Known rows, with every way that one mark hangs from another
j_798(j_875(j_164 j_304(j_729) j_477 j_990)): [-24 -17  19  -2  57 -33   4  -7 -18 -32  -3  47  20  11  -3 -10  33   2
  30]
j_304(j_875): [ 14  -8  -8  28 -29  23  11 -22  31  46   4   5 -50 -62  -3   7  -9 -13
  24]
j_773(j_477): [ 49   9   3   6 -23  33  28   3  15  19  29 -25 -30  -8 -34  19 -37  -7
   6]
j_487(j_304(j_729 j_875(j_164 j_477(j_773) j_990))): [-38   6 -46 -15   1  -9  -3 -11  21  27 -11  38 -19   0 -20 -41  67  10
  33]
j_164(j_564 j_875(j_990)): [ 45 -28 -26   8 -41  65  33  15   4  16 -41 -54 -19 -26   5  16 -22  24
 -36]
j_164(j_875(j_304)): [ 49 -13  32  -1 -34  55  34   1  21  35  18 -14 -11 -12   5  22 -44  -1
   3]
j_875(j_304 j_990): [ 15 -13  25 -18  14  -6  10  31   0  12  -7   6  11 -45 -10  30 -40  10
  18]
j_477(j_773 j_875(j_990)): [-25  25   0 -23   2  33 -90  -2  -1  16 -25 -66  16  19  -2  19 -24 -15
  32]
j_875(j_477): [ 14  -3  25   0 -10   6  -7  13   9  11  21  10 -11   3 -11   3   1   3
  16]
j_477(j_773 j_875(j_164 j_304(j_487))): [-23  44  20 -11   6   0 -57 -15 -10  -2  31 -28  36  44  29  16 -31 -23
   9]
j_487(j_304(j_875)): [  5  -2 -35   3 -38  30  20 -14  47  76  16  12 -44 -61 -10   7  16   2
  39]
j_729(j_304(j_487 j_875(j_164 j_990))): [ 17 -12   2  38  -5 -22  28 -22  31  23  -1  28 -20 -45 -30  -6  38 -14
 -27]
j_875(j_164(j_564) j_304(j_487) j_477(j_773) j_990): [-19  13  13 -12  34 -56  -8  36 -36 -63  -9  21  32  46  38  -7  14  19
 -45]
j_304(j_729): [  4   3 -25  -7 -13  31   9 -13  13  37  13 -14 -16 -60 -43   5 -14  -2
  37]
j_798(j_875(j_164(j_564) j_304(j_487) j_477)): [ -5  -8  14  22  27 -24  22 -12 -18 -33  24  27   6   4  35  15  18  -1
  -7]
j_164(j_564 j_875(j_304(j_487 j_729) j_477(j_773))): [  8 -10  -9   1 -32  34  18  -7  -8 -19 -11 -34  -9  20  25   0  -4   3
 -35]
j_875(j_164 j_304(j_487 j_729) j_477(j_773) j_990): [-42  16  22 -15  47 -64 -18  12 -30 -57  -4  42  39  43   2 -35  34   0
  -7]
j_477(j_773 j_875(j_304(j_729) j_990)): [-37  17  -1 -36  17  12 -75  -4 -11   5 -21 -51  33  16  -8  18 -32 -15
  41]
j_875(j_164 j_304(j_729)): [  9  15   2 -20  14 -12  37   8  -4  10  49  39  19 -16 -12   3 -27  12
  13]
j_477(j_773): [ -3  50   1 -35 -11  47 -44   7  15  39  15 -37 -26 -18   4  35 -34  -4
  35]

Rows
[ 21 -16   7 -20 -18  34   5  30 -10 -19 -36 -34  -5  37  31  13 -16  22
 -36]  j_164(j_564 j_875(j_304 j_477(j_773) j_990))
[-26  26  -8 -12  14 -11 -53   4 -28 -25 -10 -43  43  38  33  16 -25  -5
 -19]  j_477(j_773 j_875(j_164(j_564) j_304(j_487) j_990))
[-41   3 -22   6  18 -28 -18 -18  -1 -15 -30  38 -18  12 -14 -57  56  -3
  16]  j_304(j_729 j_875(j_164 j_477(j_773) j_990))
[-39   6 -46  42 -10 -28   5 -45  -6 -24 -11  19 -27  -8  10 -50  60 -16
 -20]  j_304(j_487 j_729 j_875(j_164(j_564) j_477(j_773)))
[  7  -6  13  -2  -1  -4 -14  -1  35  28 -16  15 -34 -11 -27   7  32  -8
   1]  j_729(j_304(j_875(j_477(j_773) j_990)))
[ -3 -28  46  13  20 -50   3  19 -13 -33 -10  28  22  -8  -3  -3   7  -5
  -5]  j_875(j_304(j_487) j_477 j_990)
[ -6 -12 -29   5  21 -41  45  14 -29 -33 -10  17  31 -37  -4  -8  -3  19
 -36]  j_875(j_164(j_564) j_304(j_487 j_729) j_990)
[-17 -27   2  16   7 -15 -24 -20 -11  -4 -15 -29  41 -23 -23   2 -17 -24
  17]  j_477(j_875(j_304(j_487 j_729) j_990))
[ 27  -6  16  24   5 -18  10  -3 -12 -25  15 -17  28  40 -20  -4 -26 -20
 -18]  j_773(j_477(j_875(j_164 j_304(j_487) j_990)))
[  5   9  22  -2  28   7  17 -13   2  12  38  27   1 -19  17  32 -15  -2
  34]  j_798(j_875(j_164 j_304))
[ -5  41  44 -39  25 -27 -17  31 -10 -19  49  44  19  67  30   3 -11  12
   3]  j_875(j_164 j_304 j_477(j_773))
[-36  30   0 -36  29  -6 -64   0 -19  -8  -6 -25  47  45   1   0 -21  -6
  24]  j_477(j_773 j_875(j_164 j_304(j_729) j_990))
[ 33 -12  16   7  -3   7   0   5  -3  -5   6 -36  14  25 -28  15 -46 -15
   4]  j_773(j_477(j_875(j_304 j_990)))
[ 22   7  -7  -1  -4 -11  22  29 -12 -14  29  23   3  32  13  -7   8  28
 -32]  j_875(j_164(j_564) j_477)
[-26  -1 -19  44   1 -38  -7 -16  -9 -36 -34  17 -20   3  30 -37  54  -9
 -37]  j_304(j_487 j_875(j_164(j_564) j_477(j_773) j_990))
[ 22  -5   8   2 -36  36  15   5  -5 -14  -5 -36 -13  28  42  14 -14   5
 -44]  j_164(j_564 j_875(j_304(j_487) j_477(j_773)))
[ 26 -45 -10  -2 -19  23  39  19 -12 -21 -37 -17   2  11   2  -6  -4  25
 -34]  j_164(j_564 j_875(j_304(j_729) j_477 j_990))
[  6   5  14  -4   8 -18  -6   2  28  18  -2  34 -22  14 -22  -9  40   0
 -11]  j_729(j_304(j_875(j_164 j_477(j_773) j_990)))
[-18 -15 -44   3 -27   9  17 -24  34  53   7  29 -36 -38 -29 -25  51   1
  45]  j_487(j_304(j_729 j_875(j_477)))
[  5  -7 -10  28   2 -10  16  -7  14  18 -15  31 -25 -34  -3 -19  15   2
   5]  j_304(j_875(j_164 j_990))
[ 33 -27 -24  17 -45  49  56 -13   1   6  -5 -41 -12 -38   9  14 -27   6
 -36]  j_164(j_564 j_875(j_304(j_487 j_729)))
